Each row was made from one walk, in order. Every step used is in the known rows, and no mark comes twice. Write each row's walk.
(in the rows, 128 means zero)
Known rows
F, W, C, M: [126 124 142 129 122 141 107 112 143 134 135 136 114 121  77 120 125 146
 110 123 143 134 123 124  84 117 148 135 111 133 130 131 132 127 116 167
 118 125 127 130 132 128 116 113 137 122 132 133 144 148 118 124 103 126
 138 123 130 155]
P, E, F: [153 138 105 141 132 132 130 111  82 120 132 130 138 122 146 127 132 132
 142 134 141 121 124 135 114 129 120 118 138 139 128 133 129 129 147 126
 152 122 126  79 125 136 142 130 129 128 117 131 126 149 128 119 144  91
 152 143 195 114]
H, P, E, F, X, T: [135 123  75 126 135 115 123 114  61 125 130 125 157 132 164 140 125 129
 132 122 119 121 142 137 113 124 105 115 131 142 150 124 112 128 150 129
 149 119 133  67 123 134 148 122 125 114 123 115 111 125 136 118 143  93
 130 138 165 104]
P, E, F, K: [168 123 123 142 130 136 129 144  91 125 134 121 153 123 133 127 126 136
 153 122 141 141 123 126 108 114 109 115 138 134 132 136 131 134 123 133
 152 129 117  98 127 130 147 144 129 132 114 131 120 181 146 114 142  93
 146 142 168 113]
T, K, F, W: [129 100 161 134 119 129 130 168 132 147 126 124 103 135 113 124 132 138
 165 132 133 148 123 131 134  92 138 143 121 133 124 125 120 127 144 126
 117 136 134 143 134 122 117  90 127 126 138 120 132 170 134 131 137 137
 131 120 121 129]
T, E: [146 119 172 130 133 143 123 127 115 113 139 118  98 136 114 125 145 132
 122 132 137 124 119 125  96 127 130 119 134 112 124 125 137 135 111 110
 131 135 127 105 135 123 125 122 123 134 142 142 130 114 120 128 132 103
 136 134 162 138]
C, M: [132 132 135 129 128 139 117 132 138 117 133 137 109 130 109 123 132 137
 103 141 138 124 119 123 112 121 122 122 125 127 130 130 127 124 102 145
 119 136 134 122 130 127 124 131 134 135 114 128 127 172 118 121 117 117
 145 126 152 142]
Q, T, L: [154 120  61 118 127 138 110 125 163 134 125 128 130 108 118 130 133 139
 151 139 145 138 123 127 109 133 122 108 115 130 121 132 137 117 113 113
 112 115 138 140 115 121 126  92 131 136 115 129 123 140  98 129 131 111
 137 153 136 122]
K, F, X: [108 140 141 139 132 122 127 160 182 132 132 137 114 132 130 127 128 123
 122 133 124 130 121 129 182 115 113 132 112 136 131 137 132 129 115 120
 122 115 140 142 143 126 128 137 121 138 110 131 140 131 130 131 142 138
 132 109 138 124]
E, F, X, Z: [118 141 138 140 138 130 136 104 152 133 133 136 136 130 163 123 121 105
 109 118 128 111 131 121 185 140 104 118 142 150 126 143 138 117 128 137
 138 118 127 109 133 121 140 152 132 140 108 127 126  83 130 122 142 123
 148 101 145 118]
E, F, X, V: [122 136 147 140 138 131 142 123 174 133 132 132 146 134 163 126 125 109
 107 124 122 107 132 115 195 131 104 121 144 147 123 140 139 117 123 132
 136 118 123 123 134 119 146 175 130 140 104 130 121  59 138 118 147 123
 150 104 146 115]
E, F: [148 139 129 142 134 131 128 129 130 122 135 132 125 120 140 124 137 125
 136 134 142 110 122 128 116 127 128 121 139 137 122 134 135 133 139 128
 142 118 123 101 116 134 131 135 129 136 115 142 135 110 127 122 130  92
 153 141 177 127]
X, V: [139 137 156 135 130 141 138 136 149 132 129 120 116 135 135 131 136 127
 113 129 141 112 123 113 144 122 120 121 137 124 123 136 127 112 120 134
 127 132 125 127 136 114 141 126 134 143 118 124 112 118 127 122 140 123
 157 108 163 117]
T, R, F: [134 136 107 129 125 129 134 143 116 114 128 124 120 126 134 126 134 117
 140 142 121 125 123 141 148 142 140 127 133 113 121 120 142 135 138  96
 125 124 134 134 112 137 122 143 122 141 132 132 136 136 132 131 137 131
 121 147 129 109]
R, T, K, F, W, C: [104 104 123 122 118 127 124 135 126 151 125 117 131 129  98 123 134 143
 144 125 143 152 127 126 130 115 152 143 113 135 121 129 129 124 137 140
 126 165 132 161 127 130 111  57 133 109 133 125 143 164 128 136 135 152
 132 136  99 138]
V, X, T, W: [144 131 162 123 131 131 131 119 124 134 118 124 122 135 138 130 133 124
 133 127 119 110 130 120 135 128 143 121 160 117 127 121 102 117 148 148
 126 153 112 134 137 116 130 112 133 126 151 114  97 142 112 133 126 120
 131 125 147 133]
R, F, X, V: [119 146 150 137 134 132 149 148 176 122 126 119 132 133 152 128 123 109
 104 128 109 111 133 130 203 141 113 127 126 131 124 134 136 121 115 114
 119 127 123 150 132 118 142 163 125 145 106 117 115  82 147 129 147 148
 134 104 116 119]
H, P, E, F: [145 124  81 137 131 129 117 113  68 128 134 124 139 127 151 133 133 137
 136 133 142 128 130 146 123 122 115 118 132 138 138 128 128 132 151 128
 144 127 139  62 116 139 141 103 131 123 126 121 119 147 133 117 155  79
 155 157 203 104]
C, W: [153 129 138 135 122 125 125 138  98 119 126 132 102 128 135 133 132 132
 127 133 142 129 115 127 135 120 135 128 122 125 121 135 130 119 132 141
 117 134 112 107 138 115 124 107 129 136 133 134 126 143 115 123 130 116
 127 128 168 146]
Q, T, R, F, X, Z: [113 135  50 118 126 127 129  95 198 138 124 121 149 128 151 128 116 104
 118 125 113 134 137 138 214 153 115 115 132 137 123 135 154 115 110 100
 114 113 143 160 121 120 128 147 125 142 129 119 122 103 122 136 154 163
 116 124  80  98]
W, C: [133 146 126 136 127 135 122 112 138 131 133 133 118 122 101 123 134 136
 117 127 155 121 118 119  65 132 130 129 110 119 125 133 132 128 124 144
 133 132 125 126 126 126 127 116 134 129 120 140 146 136 120 127 123 117
 145 119 155 136]
X, T, E, F, W, C, M: [123 109 170 114 129 138 101  93 100 118 136 123 125 121  93 128 131 146
 114 116 128 120 127 124  41 129 154 132 140 136 129 125 124 139 120 155
 145 105 114  99 125 146 114 130 128 105 154 149 134  99 121 127  87 112
 130 146 130 154]
E, F, W, C, K: [143 120 142 143 123 136 137 110 129 137 134 143 139 113 112 117 122 139
 126 116 153 141 128 132 113 126 141 137 123 142 121 135 154 137 139 149
 132 105 124 107 119 135 123 127 136 128 126 139 149  85 128 117 106 115
 145 145 126 146]
H, P: [141 125 112 135 128 131 115 141 112 130 135 122 108 132 128 132 141 136
 128 133 144 127 126 136 115 111 125 118 121 118 137 125 126 129 133 130
 122 140 140  97 121 124 129  88 132 134 132 122 122 148 128 122 142  91
 145 140 171 119]
Q, T, W: [146 126  77 123 125 131 121 100 171 137 124 128 134 118 123 123 134 137
 141 141 143 145 131 136 138 124 134 119 133 128 115 130 137 125 124 121
 113 152 136 137 129 118 125 103 133 129 147 133 122 127 110 136 142 107
 123 151 131 136]
C, K, F, W: [138 116 161 140 120 131 138 171 150 139 130 136 106 124 113 126 129 146
 140 126 138 156 121 139 176 103 140 141 122 137 126 133 138 131 127 126
 112 107 140 132 136 128 120 100 129 141 129 124 132 150 130 125 120 139
 137 140 128 136]
K, F, W, C: [115 134 149 139 122 130 116 144 165 146 132 129 106 117  87 126 133 145
 144 118 142 136 117 131 113 110 154 145 106 134 126 136 131 132 139 146
 125 105 133 139 136 132 114  93 126 127 139 140 150 139 124 136 123 136
 140 125 145 135]
X, T, R, F, W, C: [134 132 115 118 119 123 125 125  99 127 125 116 128 116 107 134 129 131
 156 116 117 123 133 133  70 141 169 137 129 116 128 116 122 135 164 124
 137 107 119 141 110 140 115 120 123 120 157 135 138 121 130 136 105 142
 103 144  98 120]
H, P, E: [145 120  89 132 127 134 118 124  67 128 133 119 121 135 134 135 135 143
 132 132 145 139 130 140 113 115 118 116 120 122 143 125 122 125 138 128
 129 144 144  76 127 127 141  85 131 126 132 111 115 176 127 120 154  91
 147 140 191 108]
W, C, K, F, X: [ 93 140 134 136 126 127 132 135 177 137 130 153 131 129 112 121 114 134
  88 127 142 150 121 125 174 126 107 145  93 133 129 140 152 133  90 133
 114 112 147 148 141 131 125 148 130 131 100 131 151 122 134 126 125 165
 133 106 100 139]
P, E: [155 138 112 136 129 135 128 122  85 121 131 126 120 130 128 128 134 138
 136 132 144 131 124 129  99 128 121 118 124 124 133 130 121 122 135 127
 139 136 131  94 135 125 141 110 129 131 120 122 122 180 119 122 141 106
 144 128 181 120]

Which walk is each row?
[104 116 145 133 127 121 134 158 155 139 126 136 121 145 131 122 122 120
 132 140 124 141 125 123 166 106 101 138 108 133 127 129 126 127 115 117
 115 142 141 155 139 119 127 140 126 126 107 118 136 155 139 130 149 153
 127  96 105 125]  T, K, F, X
[126 132 129 125 137 116 136 109 110 124 123 136 149 125 160 127 124 115
 137 132 113 118 140 127 138 136 123 127 152 139 126 125 118 133 150 130
 137 137 119 115 130 131 135 157 126 123 136 136 126  81 131 129 126 109
 108 132 123 136]  E, F, X, T, W
[112 115 112 122 124 124 130 151 120 138 123 117 124 136 130 126 140 135
 135 142 139 140 121 127 156 118 128 131 128 128 121 128 125 120 121 117
 125 174 138 153 125 129 119  75 131 121 113 120 126 187 132 134 148 142
 139 136 121 126]  R, T, K, F
[114 139 125 126 125 140 106 106 143 124 134 140 120 123  87 122 126 141
  86 135 150 124 116 119  77 128 129 130 108 127 129 133 132 126  94 161
 122 135 130 129 129 132 120 133 138 124 111 136 143 164 117 124 109 129
 148 119 145 148]  W, C, M
[145 119 144 138 120 140 138 121 128 136 133 138 121 120  96 119 124 145
 122 116 155 149 128 126  96 123 143 136 110 126 125 130 144 130 127 148
 119 123 128 126 132 122 122 106 137 133 129 129 143 121 122 120 106 129
 136 132 114 151]  F, W, C, K
[105 139 129 122 127 120 150 111 106 116 115 138 154 119 130 122 107 125
 104 130 117 143 141 139 137 156 128 144 116 120 125 120 133 141 122 127
 112 142 125 150 127 133 127 162 132 120 123 123 131  93 143 133 109 160
  94 129  57 152]  R, F, X, T, W, C, K
[144 137  40 121 121 126 121 118 180 126 126 117 137 119 128 130 133 125
 146 141 126 134 126 146 150 140 139 119 129 122 118 125 150 130 125  91
 120 120 137 152 105 133 119 126 124 136 136 133 130 128 121 136 141 128
 117 160 111 107]  Q, T, R, F
[134 149 126 132 133 118 138 151 131 107 124 120 128 125 143 134 127 118
 129 127 103 107 134 135 107 140 126 123 124 124 136 123 113 132 132 114
 133 123 116 138 119 126 134 150 120 133 111 124 122 121 138 133 117 133
 111 122 107 131]  R, F, X, T
[ 98 111 114 122 128 119 134 150 143 139 125 124 139 144 139 124 131 121
 125 138 122 144 130 123 192 122 111 130 119 136 127 130 130 120 113 115
 120 175 140 166 133 122 124 103 128 121 105 116 131 160 135 132 155 154
 125 119  90 128]  R, T, K, F, X
[110 108 152 130 117 131 121 144 139 153 127 130 111 130  90 122 127 143
 153 125 144 148 120 126 104  99 140 150 104 133 122 129 125 130 139 142
 122 132 133 150 132 127 113  95 131 116 136 127 147 158 133 134 129 149
 134 114 113 134]  T, K, F, W, C
[153 121 142 121 123 127 134 144 130 131 121 109 120 131 134 136 132 116
 160 115  94 109 133 136 152 131 168 125 158 119 131 115 114 122 169 123
 130 110 111 150 117 128 120 118 121 131 165 110 106 136 121 134 121 141
 119 141 111 111]  V, X, T, R, F, W
[101 136 159 119 122 128 132 118 143 144 115 141 136 131 119 127 117 139
 105 126 135 137 121 124 173 128 138 147 135 121 123 131 119 124 117 156
 115 131 130 154 143 132 120 117 138 117 140 116 113 142 121 135 116 168
 135 126 114 138]  V, X, T, W, C, K, F
[141 139 127 132 137 116 133 126 130 121 131 133 141 125 155 132 130 115
 130 123 118 102 133 121 100 133 114 119 140 139 135 130 116 128 141 130
 146 113 116 112 122 129 139 154 125 129 112 136 128  96 131 123 117 106
 127 122 138 127]  E, F, X, T
[138 115  97 125 136 130 113  89 199 124 139 123 146 126 139 122 132 117
 118 127 126 126 131 132 148 132 113 112 135 143 121 136 158 136 102 100
 136 113 129 117 127 126 131 152 120 125 132 147 133  50 120 129 145 101
 128 142 126 133]  Q, T, E, F, X
[139 116 134 123 128 120 140 137 102 128 124 127 131 146 139 129 124 119
 136 129 121 123 137 110  72 119 102 123 124 121 135 120 104 120 127 127
 128 159 120 140 129 113 136 132 129 123 114 115 121 145 134 124 122 133
 112  95  94 130]  F, X, T, K
[113 146 137 129 131 115 125 164 153 128 127 131 116 131 134 137 129 127
 133 125 115 117 125 124 130 118 116 130 119 133 139 132 110 126 125 124
 131 111 131 141 138 128 131 128 120 130 115 128 127 146 129 133 122 142
 120 108 130 125]  K, F, X, T
[133 125 110 118 129 117 133 126 111 126 130 133 131 138 142 135 129 113
 137 125 113 121 135 111 110 135 120 120 136 117 137 121 122 122 138 116
 133 125 130 135 128 125 131 150 122 131 132 130 130 129 122 123 122 131
 103 113 108 111]  F, X, T, R
[ 99 149 124 121 131 117 137 111 119 117 118 127 145 118 128 126 117 120
 122 130 110 124 140 137 117 152 138 140 118 121 126 120 119 139 138 130
 124 141 117 148 126 132 126 152 126 116 134 130 134  94 140 141 118 146
  94 123  85 146]  R, F, X, T, W, C
[ 80 142 137 119 130 114 121 123 144 138 120 140 134 125 117 130 119 129
 122 128 122 133 130 124 133 131 128 146 115 129 129 129 117 134 128 140
 124 132 132 149 144 133 124 134 126 114 138 136 140 116 129 141 122 155
 103 112 107 136]  K, F, X, T, W, C
[137 122 164 119 137 129 122 127 112 109 136 118 113 141 130 133 136 122
 119 121 114 116 132 118  79 133 119 116 134 115 136 121 119 131 113 112
 137 131 119 116 139 121 132 141 118 126 139 134 122 100 123 128 120 117
 115 115 124 140]  F, X, T, E
[126 131 136 119 123 130 140 101  78 126 120 142 136 122 115 125 121 143
 114 130 150 145 131 121  80 140 133 138 127 112 123 122 123 130 124 144
 119 154 127 125 132 131 126 121 141 121 136 129 128 125 125 127  99 136
 114 134 104 151]  X, T, W, C, K
[161 109 178 125 134 136 120 150  95 114 137 106 133 128 123 136 139 134
 148 114 127 123 122 116  51 117 123 114 156 116 130 128 122 143 111 122
 156 125 105 107 123 132 135 149 123 126 142 148 117 124 145 121 114  93
 129 147 139 129]  X, T, E, F, K
[121 132 107 129 129 122 137 139 141 118 130 131 132 130 144 124 124 105
 127 138 105 128 132 137 188 146 127 126 126 120 126 121 149 136 131  94
 121 124 134 145 120 131 127 172 118 140 123 129 140 109 136 130 143 143
 105 126  97 112]  T, R, F, X
[152 122 181 125 138 137 124 108 129 119 133 113 122 137 144 133 142 120
 121 118 116  90 122 119 107 131 137 113 169 124 126 126 117 129 130 131
 152 113 105 105 127 131 131 135 124 122 147 133 102  94 116 128 123 102
 154 138 171 126]  V, X, T, E, F
[143 141 130 128 133 121 134 139 129 119 129 128 123 132 137 133 130 122
 127 121 119 110 133 116  85 128 117 119 127 124 139 127 109 122 131 131
 135 131 121 127 133 117 138 135 125 132 118 127 123 133 124 125 118 119
 119 109 126 131]  F, X, T
[ 66 128 163 127 126 130 146 116 175 149 120 151 148 136 129 120 107 128
  81 130 134 160 131 120 252 132 108 153 117 135 116 140 151 122  89 138
 101 136 148 162 157 125 129 160 138 130 121 122 131  77 141 129 145 186
 125  98  87 131]  T, W, C, K, F, X, V
[133 106 157 124 119 121 130 172 106 144 122 117 107 135 115 136 132 142
 176 124 124 136 127 126  84  93 140 141 128 130 130 120  98 123 152 130
 127 130 125 142 130 125 120  82 127 118 144 117 121 180 133 134 117 139
 120 122 113 129]  X, T, K, F, W
[129 116 116 129 115 133 140 124 116 130 128 134 131 119 107 121 119 133
 131 124 133 156 130 144 146 142 155 143 118 118 120 121 159 139 136 117
 114 112 135 142 114 138 114 135 130 132 142 129 149 109 135 126 114 154
 112 150  76 130]  T, R, F, W, C, K
[113 124  93 134 136 130 126  91  85 138 132 128 153 136 175 132 117 118
 110 117 130 129 140 138 191 132  93 113 135 152 142 137 133 117 137 140
 139 124 144  66 133 127 151 123 132 127 118 107 111 118 137 118 168 110
 152 118 172  95]  H, P, E, F, X, Z
[114 124 111 110 117 128 116 120 104 120 125 125 129 118  92 132 121 138
 128 124 113 128 131 134  79 139 164 140 127 120 132 117 122 134 132 141
 124 109 125 145 112 147 109 132 127 115 150 131 136 148 128 133  92 154
 105 145  84 132]  X, T, R, F, W, C, M
[122 140 135 123 133 117 143 138 113 111 117 123 135 123 148 128 122 116
 138 134  98 122 141 142 147 145 135 132 135 122 128 117 112 136 143 113
 120 145 119 141 128 128 130 152 123 127 137 122 119 106 140 139 127 134
  92 133  94 139]  R, F, X, T, W
[142 140 126 119 126 127 135 136 130 121 121 114 126 135 146 137 131 112
 136 126 102  99 125 131 148 143 150 121 156 111 128 117 116 122 146 118
 134 117 115 148 113 132 125 142 124 131 143 114 103 146 123 133 126 143
 128 136 124 103]  V, X, T, R, F
[ 62 136 136 109 127 118 109 114 146 131 120 148 135 126 103 127 112 136
  92 136 117 140 128 124 146 127 125 149 114 136 132 130 115 131  99 158
 112 134 140 154 146 140 116 150 131 109 130 132 138 144 126 139 110 167
 104 110  93 148]  K, F, X, T, W, C, M
[132 117 164 133 140 132 127 110 141 115 142 129 127 134 144 121 134 112
 115 128 120 119 128 128 147 136 115 119 140 134 124 130 150 142 117 107
 142 121 125 101 133 128 129 169 119 128 130 146 137  60 131 124 140 102
 133 129 142 135]  T, E, F, X
[135 123 120 114 135 127 126 147  99 123 124 133 128 122 137 135 125 122
 145 128 114 122 132 112  91 139 111 114 121 125 136 123 111 118 130 120
 124 115 127 134 125 121 135 127 125 134 109 122 121 127 114 125 113 127
 115 120 115 128]  F, X, T, L
[140 140 107 120 125 121 134 143  93 112 123 117 123 125 139 138 133 122
 150 134 113 113 128 135  99 143 143 125 141 108 127 115 119 132 146 102
 134 120 124 135 108 140 124 138 121 133 138 130 122 145 133 133 117 133
 111 146 118 109]  X, T, R, F
